What can hang from each mark:
J661: J193 J229 J475
J229: J251 J661 J801
J570: J184 J475 J681
J110: J184 J193
J251: J229
J184: J110 J570
J475: J661
J801: J229
J193: J110 J661
J681: J570

Each row was made from one small tree. The marks that hang from a mark follow it in brackets, in the order of their numbers. Every link used is in the known rows. Write each row's tree.
Known rows:
J110{J184{J570{J475{J661}}}}: [-2.30,  2.87, -3.15,  2.39,  0.96,  1.03,  2.19,  0.36,  0.29,  1.01,
 -0.66,  1.43,  0.87, -0.08, -2.80, -0.14, -4.67, -0.96, -3.97,  0.34,
 -1.19, -1.13,  2.11,  1.62, -0.26, -0.54]
J475{J661{J193{J110{J184{J570}}} J229{J251 J801}}}: [-2.33,  0.50, -0.93,  3.83, -0.55, -1.73, -2.47, -0.07, -1.24, -1.21,
  3.79, -0.33, -2.54, -1.34, -1.63,  0.94,  1.86, -1.31, -1.50, -0.17,
  0.13,  0.35, -0.80, -0.84,  1.10, -2.99]
J184{J570{J475{J661{J193{J110}}}}}: [-1.75,  0.29,  1.74,  1.52, -0.69,  0.45,  1.27,  0.51, -1.74,  0.48,
 -0.27, -1.18,  0.40,  0.86,  2.02, -0.49, -3.82,  0.06, -3.74, -3.33,
  1.07, -0.94,  1.40, -2.52, -0.83, -0.69]
J570{J475}: [ 0.24, -1.70, -1.44, -1.75, -0.30, -0.96,  2.59,  0.18, -0.99,  1.52,
 -2.46, -1.17,  2.68,  0.54,  3.37, -0.02, -3.85,  1.81, -0.24,  1.78,
 -0.38, -0.78,  2.37, -0.45, -0.31,  1.47]
J110{J184{J570{J475}} J193{J661}}: [-1.15,  0.96, -2.34,  0.36, -0.20,  1.30,  3.14, -2.42, -0.75, -0.66,
 -0.60,  0.99,  4.25, -0.47, -3.45,  0.15,  0.38, -2.09, -2.72, -2.28,
 -2.21,  0.84,  0.53,  5.12,  1.46, -4.00]
J184{J110{J193} J570{J681}}: [-2.89, -1.05,  1.12, -0.39,  0.64,  0.28,  2.17, -2.05,  1.17, -0.91,
  0.53,  2.03,  4.85, -0.08, -1.29, -0.55,  1.29, -3.11, -3.72,  1.45,
  0.33, -1.38, -1.50,  0.69,  0.56, -1.23]
J251{J229{J661{J193{J110} J475} J801}}: [ 4.21,  0.40,  0.70, -2.70, -2.17, -2.14, -2.28,  1.26,  0.60,  0.55,
  0.93, -1.24, -3.86,  0.45,  4.10,  0.10,  1.91,  3.11,  2.72, -3.14,
  1.34,  1.86, -2.26, -1.24,  0.41,  1.71]
J229{J251 J661{J193} J801}: [ 0.80, -2.57,  0.69, -0.72, -3.38, -2.92, -1.56,  1.74, -1.88,  2.58,
  0.81,  0.81, -6.90,  0.47,  0.85,  0.41,  2.02,  0.96,  0.38,  4.53,
  2.16, -0.24, -0.54, -2.08,  0.51, -0.85]
J251{J229}: [ 0.22,  0.51, -3.82, -0.87,  0.38, -3.30,  0.76, -0.39, -0.82,  5.84,
 -1.30, -1.12,  1.25, -0.43,  3.90, -0.28, -2.27,  0.73, -0.43,  0.21,
  0.22,  0.02, -2.54, -0.15,  0.21,  0.29]
J110{J184{J570{J475}} J193{J661{J229}}}: [ 0.09,  0.82, -3.51,  2.21,  1.45,  3.41,  0.44, -2.72, -0.76, -0.64,
  0.89, -1.38,  5.13, -1.29, -3.81,  0.38,  2.05, -2.49, -0.71, -5.09,
 -3.93,  1.21,  0.89,  4.29,  2.31, -2.84]
J681{J570{J475{J661}}}: [-0.02,  0.40, -2.06,  0.14,  0.90,  0.62,  2.28,  0.16, -0.76,  0.22,
 -1.16, -0.25, -0.90,  0.28,  0.33, -0.30, -2.83,  2.49, -3.14,  1.89,
  1.32, -2.71,  2.58, -2.39, -1.77,  2.12]
J110{J184{J570} J193{J661{J229{J251} J475}}}: [-0.07,  1.16, -3.79,  3.26,  0.26,  0.00, -1.65, -0.57,  0.03, -0.04,
  2.34,  0.19,  0.80, -1.00, -1.88,  0.74,  5.16, -0.98,  0.71, -2.36,
 -4.68,  1.77, -0.20,  4.22,  1.73, -3.56]
J229{J801}: [-0.99, -1.32, -1.62, -2.29, -1.47, -2.58,  2.31, -0.60, -1.50,  2.05,
 -0.40,  0.94,  0.03,  0.43,  1.37,  0.85, -2.70,  1.97, -0.29,  3.75,
  3.17, -0.93,  0.52, -1.30, -0.01, -0.44]
J184{J570{J475 J681}}: [ 0.59, -1.70, -0.94,  1.38,  2.10,  0.25,  0.31,  0.15,  0.78, -1.70,
 -0.74, -0.21,  1.86,  4.19,  0.40,  0.13, -2.76, -1.07, -2.56,  1.14,
 -1.34, -1.45,  1.34, -1.20,  1.20,  2.66]
J184{J110{J193} J570}: [-4.63, -1.46,  0.61, -0.36, -0.77, -0.24,  3.42, -2.65, -1.57,  1.17,
  1.07,  1.91,  4.61, -2.98,  0.66, -0.13,  0.20, -0.90, -3.89,  0.82,
  0.55, -0.67,  0.24,  1.17, -0.39, -2.09]
J251{J229{J661{J193{J110{J184}} J475} J801}}: [ 3.79,  1.86, -1.12, -3.02, -1.99, -1.94, -1.51,  0.90,  1.38, -0.95,
  0.52, -1.05, -1.95, -1.80,  2.31,  0.72,  2.40,  2.22,  2.52, -2.44,
 -0.44,  2.26, -2.68,  2.03,  1.46,  0.44]
J570{J184{J110} J475 J681}: [-0.53, -2.19,  5.03, -2.05,  2.79,  0.15,  0.83, -0.89,  2.22, -5.09,
 -2.38,  0.21,  3.83, -0.06, -0.35, -0.48, -2.19, -1.09,  0.64,  4.72,
 -0.88,  0.34,  0.32,  1.08, -1.06,  3.54]
J251{J229{J801}}: [ 0.68, -0.07, -2.73, -1.46, -0.46, -4.11, -0.08, -1.54, -0.54,  4.34,
  0.61, -0.72, -0.20,  0.94,  2.17,  0.46, -0.73,  1.52,  0.05,  1.72,
  1.67,  0.65, -1.93, -0.81,  0.68,  0.80]
J801{J229{J251 J661{J193{J110{J184{J570}}} J475}}}: [ 1.62,  1.29, -1.19,  1.80, -0.94,  1.29, -2.09,  3.42,  0.05,  0.22,
  2.00,  0.47, -3.27, -1.67,  2.53,  0.55,  4.07,  0.46,  1.41, -4.24,
 -2.66,  0.53, -1.80,  2.35, -1.04,  0.94]
J229{J251 J661{J475} J801}: [ 1.85, -0.86, -0.19, -1.06, -2.38, -3.11, -1.00,  3.10,  0.97,  0.30,
  0.67,  3.09, -7.60,  1.65,  0.35,  0.17,  1.07,  3.47,  2.65,  5.08,
  1.16,  0.09,  1.27, -1.14, -1.29,  1.84]
J193{J661{J229{J251} J475}}: [ 0.91, -0.10, -0.72,  0.94, -0.12, -0.87, -2.37,  1.29,  0.08,  2.17,
 -0.15, -0.23, -2.53,  1.19,  2.10,  0.35,  0.13,  2.24,  4.89, -0.77,
 -1.99,  0.77,  0.63, -0.49, -1.03,  0.02]
J184{J110{J193{J661{J475}}}}: [-1.67,  0.87,  2.96, -4.04, -2.21,  0.90,  3.42, -1.35,  0.78,  1.35,
 -1.16,  2.25,  3.59, -1.59,  0.61, -0.39,  0.36,  1.84,  1.55, -1.31,
  0.43,  0.89, -0.12,  2.84, -1.62, -2.33]
J193{J661}: [-1.17,  0.37, -0.52, -2.15, -0.64, -0.25,  2.73, -0.19, -1.71,  3.79,
 -3.18,  2.57, -0.72,  0.05,  0.11, -0.07, -4.62,  0.04,  0.86, -0.48,
  2.39, -1.17, -1.32,  0.19, -1.67, -2.49]
J475{J661{J193{J110{J184}} J229}}: [-1.24,  2.75, -2.77, -0.04, -0.71,  1.67,  0.59,  0.78, -1.03,  1.22,
 -1.52, -1.99,  2.37, -4.10,  1.14,  0.20, -1.66, -1.57, -0.02, -3.39,
  0.30, -0.41, -1.40,  0.16,  0.68, -3.25]

Write each row's tree:
[ 1.55, -1.26,  1.54, -0.63, -0.64, -2.65, -1.69,  0.79,  0.82, -2.50,
  1.05,  1.20, -3.40,  1.91,  1.30,  0.33,  0.76,  3.00,  5.63, -0.64,
  0.68,  1.59, -0.15, -0.87, -1.38,  0.13] | J193{J110 J661{J229{J251 J801} J475}}
[ 0.73,  1.19, -1.99,  0.18,  1.37,  1.54,  2.15, -1.67,  1.78, -2.39,
 -1.30,  1.18,  4.23,  2.36, -5.45, -0.32,  1.28, -4.49, -2.95, -1.44,
 -2.30,  0.05, -1.08,  4.83,  2.56, -2.67] | J110{J184{J570{J475 J681}} J193{J661}}
[ 0.13,  0.41,  2.18,  1.40,  0.85,  1.01,  0.15,  1.40,  0.89, -1.80,
 -0.82, -1.05,  0.34,  3.80,  0.28, -0.71, -2.80, -2.35, -3.70, -2.57,
  0.78, -1.54,  0.23, -2.92,  0.34,  0.41] | J184{J570{J475{J661{J193{J110}}} J681}}
[-1.69, -0.94,  2.76, -2.73,  1.42, -0.54,  2.18, -1.34,  1.35, -2.58,
 -2.16,  1.69,  4.87, -2.71, -1.46, -0.90,  2.16, -3.51, -1.59,  4.51,
  0.61,  0.02, -2.29,  2.57,  0.14, -1.20] | J570{J184{J110{J193}} J681}
[-0.66,  1.15, -2.44, -1.80,  0.96,  1.18,  2.01, -0.47, -0.49, -1.01,
 -2.81,  1.62,  2.56, -3.18, -0.79,  0.04, -2.99, -1.75,  2.85, -3.94,
 -0.03,  0.15, -2.77,  2.60, -0.55, -2.96] | J193{J110{J184} J661{J229}}
[-0.83,  1.48, -1.09,  1.18, -1.52,  1.69, -1.57,  0.03, -1.98,  4.60,
  1.46, -2.88, -1.18, -0.08,  0.04,  1.07, -0.23,  0.69,  0.07, -0.94,
  2.53, -0.83,  1.10, -3.59,  1.40, -1.01] | J475{J661{J193 J229{J801}}}
[-0.17, -1.54,  3.78, -2.50,  1.90,  0.30,  2.16, -1.72,  2.15, -4.67,
 -2.20, -0.46,  6.58, -1.02, -0.99, -0.97,  2.41, -2.21, -1.18,  4.00,
 -1.20,  0.76, -0.11,  2.88,  0.35,  1.16] | J570{J184{J110{J193}} J475 J681}
[-2.00, -0.90,  5.47, -2.74,  0.34,  0.89,  2.90, -3.03, -0.19, -2.36,
 -2.10,  1.30,  4.67, -3.05, -2.05, -1.05,  0.59, -1.32,  0.47,  0.50,
 -0.01,  1.92,  0.08,  4.08, -1.61, -1.74] | J570{J184{J110{J193{J661}}} J475}
[-0.42,  1.64, -0.58,  2.44,  2.17,  1.21,  0.62,  1.57,  2.07,  0.39,
 -1.13,  1.25, -0.69,  4.97, -2.51, -0.99, -4.16, -2.18, -3.75,  0.34,
  0.46, -2.18,  1.19, -1.96, -0.05,  2.05] | J184{J570{J475{J661} J681}}
[ 0.40, -1.92, -0.20,  0.03, -2.65, -2.01, -1.03,  2.57, -2.36,  4.15,
 -0.85,  0.31, -5.53, -1.04,  2.79, -0.29,  0.37, -0.39, -0.31,  2.73,
  0.66, -0.55, -0.81, -2.04,  0.06, -1.37] | J229{J251 J661{J193}}
[ 1.12,  1.82,  1.25, -0.07,  2.87,  0.58,  0.45,  1.97,  2.38, -1.16,
 -3.62,  0.74, -0.61,  2.37, -2.61, -1.52, -3.39, -2.68, -1.33,  3.62,
  0.76, -1.07,  0.06, -0.12, -0.84,  1.87] | J570{J184 J475{J661} J681}
[ 0.82, -1.05,  0.59,  0.51, -2.73, -2.53, -2.07,  1.74,  0.08, -4.58,
  2.93,  2.17, -5.85, -0.83,  0.22,  1.16,  2.85,  1.69,  0.41,  1.13,
 -0.92,  1.09, -0.22,  1.06,  0.52, -0.87] | J229{J251 J661{J193{J110{J184{J570}}} J475} J801}
[-1.78,  1.35,  0.56, -1.57, -2.15, -0.77,  2.57,  1.69, -1.89,  3.31,
 -2.73, -0.05, -0.31, -1.40,  3.22, -0.51, -4.06, -0.45, -2.03, -1.12,
  3.58, -1.49, -1.23, -2.53, -1.31, -3.11] | J475{J661{J193{J110}}}
[ 1.76, -2.45, -0.42,  0.89, -2.22, -2.12, -4.63,  0.42, -1.51,  1.19,
  3.66, -4.61, -1.20,  1.08,  5.30,  2.21,  4.30,  4.47,  3.37,  1.69,
 -1.80,  1.48,  2.73, -2.80,  2.06,  1.14] | J661{J193 J229{J251 J801} J475}
[ 0.77, -0.69,  0.56, -0.13,  0.07, -1.64, -1.24,  1.80,  0.49, -0.82,
 -0.88,  0.56, -2.14,  0.63,  3.15, -0.04, -0.07,  1.96,  5.25, -2.31,
 -1.00,  0.94, -0.85, -0.66, -1.83, -0.34] | J193{J110 J661{J229{J251} J475}}
[-4.24,  0.16,  4.30,  1.92, -1.02,  2.03,  0.69, -1.16, -0.86,  1.79,
  1.39, -1.09,  1.63, -0.29,  0.71,  0.06, -3.47,  0.97, -3.29, -0.99,
 -0.04, -0.75,  2.74, -1.84, -1.05,  0.83] | J184{J110 J570{J475{J661{J193}}}}
[-0.99,  0.23,  1.77,  1.45,  3.04,  3.19,  0.27, -2.92, -0.24, -4.04,
  1.31, -1.62,  3.78, -4.96, -2.71, -0.85,  3.83,  0.06, -1.92,  0.66,
 -1.07,  0.05,  2.18,  0.53, -1.36,  1.90] | J681{J570{J184{J110{J193}} J475{J661{J229}}}}
[ 2.34,  0.90, -1.86, -2.84, -1.60, -2.22, -0.44,  0.12, -0.08,  0.17,
 -0.06, -0.21, -1.80, -2.70,  0.57,  0.07,  1.60, -0.52,  0.37, -1.78,
  1.17,  1.32, -4.52,  1.72,  1.41, -1.33] | J251{J229{J661{J193{J110{J184}}} J801}}
[-0.30, -0.04, -0.77, -0.51, -0.01,  0.98, -0.32, -1.45, -1.29,  2.09,
  0.17,  0.68, -0.67,  1.08, -1.90,  0.76, -1.46,  0.43,  3.08, -1.10,
  2.28, -0.11, -0.42, -1.01,  0.09, -1.07] | J193{J661{J229{J801}}}
[ 0.90,  1.21, -0.56,  4.60,  2.21,  4.12, -3.64,  0.43,  0.11,  1.12,
  1.37, -4.37,  1.20,  4.04, -0.86,  0.07, -0.17, -2.45, -2.00, -3.67,
 -1.74, -1.27,  1.78, -3.31,  2.41,  1.90] | J184{J570{J475{J661{J193 J229}} J681}}
[ 1.60, -0.43, -0.49, -1.95, -2.92, -2.21, -0.29,  3.49,  0.25, -2.00,
 -1.15,  0.64, -3.47, -2.84,  3.56,  0.12,  1.43,  1.25,  2.04,  0.90,
 -1.80,  0.81, -1.12,  1.69, -0.40, -1.52] | J229{J251 J661{J193{J110{J184}} J475}}
[ 1.30,  1.28, -0.72,  3.82,  3.05,  2.78, -2.69,  0.12,  2.41, -1.44,
  2.16, -0.70, -0.79,  5.79, -4.94, -0.23, -0.78, -1.34, -1.17, -0.54,
  0.49, -1.28,  2.07, -3.29,  1.48,  3.38] | J184{J570{J475{J661{J229{J801}}} J681}}
[-1.66, -2.03,  2.09, -0.18,  1.20,  0.71,  2.15, -2.01,  1.99, -3.04,
  0.72,  0.05,  6.52,  1.43, -0.95, -0.45,  1.38, -1.88, -3.49,  1.12,
 -1.44, -0.63,  0.87,  0.99,  0.96,  1.23] | J184{J110{J193} J570{J475 J681}}
[ 0.40, -1.59, -0.67, -0.84, -1.86, -3.69,  0.09,  2.14, -0.19,  1.60,
  0.08,  3.93, -7.49,  0.86, -1.14, -0.46, -0.02,  0.52,  0.85,  6.14,
  2.87, -0.71, -0.75, -1.40, -1.29,  0.11] | J229{J251 J661 J801}
[ 0.85, -0.59,  4.98, -0.93,  3.36,  3.59, -0.71, -2.57,  2.16, -4.54,
 -1.36, -1.03,  5.72, -0.31, -4.18, -1.27,  3.40, -3.70,  2.39, -0.96,
 -1.93,  1.98, -1.05,  3.09,  0.58,  0.71] | J570{J184{J110{J193{J661{J229}}}} J475 J681}
[ 3.83,  1.81, -2.10, -1.52, -0.81, -1.80, -2.08,  1.43,  1.81,  2.99,
  0.73,  1.05, -4.99,  1.55,  0.75, -0.21,  0.49,  3.22,  2.21, -0.04,
  0.92,  1.10, -1.02, -0.35, -0.02,  3.14] | J251{J229{J661{J475} J801}}
[ 1.20, -1.06,  0.22, -1.98, -3.11,  0.10, -0.06,  0.80, -2.20,  2.95,
 -0.03,  0.31, -4.13, -0.23,  0.34,  0.85, -0.42,  0.83,  0.20,  1.12,
  3.27, -0.49, -0.13, -1.96,  0.71, -0.69] | J229{J661{J193} J801}
[-1.53,  1.42,  1.25,  3.03,  2.63,  4.28, -0.26, -1.06,  3.13, -1.35,
  1.62, -0.84,  4.96,  1.61, -4.40, -1.35,  1.85, -3.23, -2.83, -1.92,
 -1.34, -0.53,  0.82, -0.44,  0.77,  1.52] | J184{J110{J193} J570{J475{J661{J229}} J681}}
[ 1.44, -0.72,  1.68,  1.76,  2.72,  2.20, -1.76, -0.93, -2.56, -4.88,
  0.14, -4.34,  0.38, -3.24,  1.55, -0.01,  0.69,  0.56, -0.68, -2.61,
 -0.36, -0.50,  1.62, -2.61, -0.73,  1.86] | J681{J570{J184 J475{J661{J193{J110} J229}}}}
[ 1.77,  0.69, -0.30, -0.80, -0.36,  1.47, -1.68, -0.56, -0.23,  0.52,
  0.75, -0.13, -0.88,  1.77, -0.12,  1.33, -0.72,  3.16,  5.25, -2.50,
  0.73,  0.84,  1.57, -0.70,  0.04,  0.96] | J193{J661{J229{J801} J475}}
[ 1.11,  0.72, -2.66,  0.40, -0.27,  0.70,  0.13,  3.68, -0.06,  6.48,
 -0.79,  2.31, -4.85, -0.13,  0.81, -1.15,  1.10, -0.34,  1.30,  1.02,
  0.91, -1.48, -2.33,  0.12, -2.69,  1.85] | J801{J229{J251 J661}}
[ 1.49, -2.03,  1.57,  3.78,  1.76, -0.64, -5.22, -1.26, -2.20, -3.30,
  3.87, -4.26, -4.14, -0.29, -0.70,  0.92,  5.02,  2.11, -0.22,  3.90,
 -0.87,  0.55,  3.10, -3.33,  0.70,  2.55] | J681{J570{J184 J475{J661{J193 J229{J251 J801}}}}}
[-3.71,  0.63,  1.70,  3.28,  2.05,  3.71, -0.56, -1.05,  0.64,  0.64,
  1.91, -0.43,  2.46, -0.35, -1.69, -0.65, -3.35,  0.55, -0.75, -2.31,
 -0.88, -0.81,  3.16, -1.68, -1.66,  3.03] | J184{J110 J570{J475{J661{J229}}}}
[ 0.90,  0.03, -0.41, -1.11, -0.43, -2.28, -1.20,  0.41,  1.64, -4.29,
  0.87,  1.73, -1.69, -0.26, -0.61,  0.95,  1.72,  2.12,  5.57,  0.12,
 -1.17,  2.22, -0.88,  2.07, -0.44, -1.19] | J193{J110{J184} J661{J229{J251 J801} J475}}
